Each row was made from one path, in order. Every step used is in the known rows, and no mark comes twice. Write each row's path.
In the rows, 128 means zero.
Known rows
garaf -> sova -> zilum -> nafiv -> gugub -> vegu: [114 167 108 175 136  93 178 189  59 115 146 193 125 162 150  59 152 192
 137 132 118 127]
garaf -> sova -> zilum: [129 142 116 125 138  88 171 177  89 125 134 175 119 142 126 136 137 176
 123 126 124 115]
lusev -> garaf: [125 144 122 108 134 108 158 151 113 108 119 149 123 130  92 108  83 104
 133 150 108 124]
lusev -> sido: [126 126 142  74 153  73 167 125  97 120 108 181 116 137 108 109 119 129
 109 149 143 123]
sova -> zilum -> vegu -> gugub -> nafiv: [113 155 138 100 132  97 171 161  86 101 104 177 126 151 134  66 109 186
 152 134 112 106]
sido -> lusev -> garaf -> sova: [135 129 137 134 141  88 172 160 102 131 109 156 136 131  89 139 106 114
 129 143 100 124]
sido -> lusev: [129 128 147  68 142  84 181 137 108 129 104 170 141 139 103 146  91 112
 121 137 135 118]
garaf -> sova: [126 146 115 128 135  83 170 165  89 132 128 165  99 130 111 117 124 152
 119 139 118 110]
zilum -> nafiv: [115 147 103  64 130  92 175 142  88 115 131 163 119 142 125  64 113 136
 128 133 151 124]
sido -> lusev -> garaf -> sova -> zilum -> vegu: [130 129 160 128 137  85 171 170  96 122 108 165 142 139  89 132 107 139
 137 140  94 129]
vegu -> gugub -> nafiv: [117 159 106 110 136 104 173 147  94 113 100 162 115 143 134  63 110 161
 148 138 114  96]
garaf -> sova -> zilum -> nafiv -> gugub: [123 150  92 168 125  93 186 181  66 120 160 182 123 153 144  89 163 194
 129 126 119 121]
lusev -> garaf -> sova -> zilum: [130 142 116 151 136 103 160 178 100 113 131 159 126 136 105 127 122 148
 136 136  98 125]
vegu -> gugub: [123 162 110 119 137  98 176 145 110 122 111 164 114 129 113  92 110 144
 129 151 110 105]
sido -> lusev -> garaf -> sova -> zilum: [137 127 139 132 142  91 174 167 102 125 114 165 152 139  99 154 119 132
 134 132 104 128]
sova -> zilum -> nafiv -> sido -> lusev -> garaf: [134 137 120  14 138  86 174 159  94 107 111 164 154 143 130 115 121 143
 142 120 118 138]
zilum -> vegu: [112 147 155  77 127  82 166 148  93 115 111 165 101 133  97  88  78 132
 124 152 118 117]
nafiv -> gugub -> vegu -> vosas: [120 178 130 157 146  98 167 181  69 104 118 175 108 155 138  64  85 122
 127 170 134 121]
vegu -> gugub -> nafiv -> zilum: [123 168 114 134 140  99 185 151  97 112 122 161 128 145 128  63 104 150
 153 120 105 102]

Write each row's path
[109 161 138 106 128  90 169 150  83 110  94 165 102 140 119  39  92 164
 148 148 102  98]	zilum -> vegu -> gugub -> nafiv
[139 135 130  46 142  82 167 176  79 115  90 162 133 145 136 127 122 160
 151 113  92 116]	gugub -> nafiv -> sido -> lusev -> garaf -> sova -> zilum
[128 157 142 100 134  75 170 168  76 121  74 154 107 127 111  63 109 164
 155 145  56 106]	zilum -> vegu -> gugub -> nafiv -> sido -> lusev -> garaf -> sova
[134 144 111  45 136  70 175 162  80 128 107 152 123 128 119  92 128 137
 134 129 101 132]	zilum -> nafiv -> sido -> lusev -> garaf -> sova
[122 151 129  96 138  95 178 153  91 109 133 160 128 152 124  85  87 131
 148 109 125 112]	gugub -> nafiv -> zilum
[121 172 146 140 134  83 187 152 104 117 132 161 119 130  93  73  86 136
 138 137  89 117]	nafiv -> zilum -> vegu -> gugub
[118 170 113 127 143 100 174 184  60  94 136 182 135 170 164  50 118 161
 140 144 158 135]	sova -> zilum -> nafiv -> gugub -> vegu -> vosas
[128 150 151  61 137  87 170 164  91 102  79 165 140 142 123  92 103 166
 160 133  77 117]	sova -> zilum -> vegu -> gugub -> nafiv -> sido -> lusev -> garaf
[135 139 115  50 139  66 182 176  74 130 119 175 131 141 141 124 155 182
 129 112 121 126]	garaf -> sova -> zilum -> nafiv -> sido -> lusev
[139 153 114  94 143  88 173 175  87 117  84 162 135 138 137 102 138 179
 158 123  70 107]	vegu -> gugub -> nafiv -> sido -> lusev -> garaf -> sova -> zilum
[113 179 108 137 141  95 174 173  55 102 131 172 115 161 151  19 103 136
 136 157 151 131]	zilum -> nafiv -> gugub -> vegu -> vosas
[114 154 152  95 131  85 176 156  81 105 127 161 118 150 113  62  73 139
 151 118 113 114]	gugub -> nafiv -> zilum -> vegu
[147 137 136  52 143  75 171 174  97 123  97 161 133 128 111 163 121 143
 131 127  83 129]	nafiv -> sido -> lusev -> garaf -> sova -> zilum
[132 129 124 122 138  90 177 166  91 123 123 163 156 144 113 116 131 143
 140 126 117 134]	sido -> lusev -> garaf -> sova -> zilum -> nafiv
[118 155 126 144 131  86 172 179  72 117 113 176 110 146 134  71 138 209
 147 131  99 102]	garaf -> sova -> zilum -> vegu -> gugub -> nafiv
[132 150 143  81 137  67 179 177  70 125  87 177 118 140 139 100 138 205
 147 124  82 105]	garaf -> sova -> zilum -> vegu -> gugub -> nafiv -> sido -> lusev
[127 141 147 153 137  90 174 170  86 117  93 166 143 144 110  93 119 165
 158 135  81 114]	sido -> lusev -> garaf -> sova -> zilum -> vegu -> gugub -> nafiv
[116 168 105 204 136 109 166 190  70 105 142 175 132 155 128  53 137 164
 148 142  93 136]	lusev -> garaf -> sova -> zilum -> nafiv -> gugub -> vegu
[141 152 145  80 139  72 174 176  94 124  84 161 126 123 106 124 122 162
 140 141  56 122]	nafiv -> sido -> lusev -> garaf -> sova -> zilum -> vegu -> gugub
[129 162 119 118 132  89 159 189  79 106  97 155 107 133 124  71 128 186
 159 135  58 112]	lusev -> garaf -> sova -> zilum -> vegu -> gugub -> nafiv -> sido
[123 153 130 183 142  97 178 180  73 116 124 183 158 159 123  82 129 147
 147 139  99 138]	sido -> lusev -> garaf -> sova -> zilum -> nafiv -> gugub -> vegu
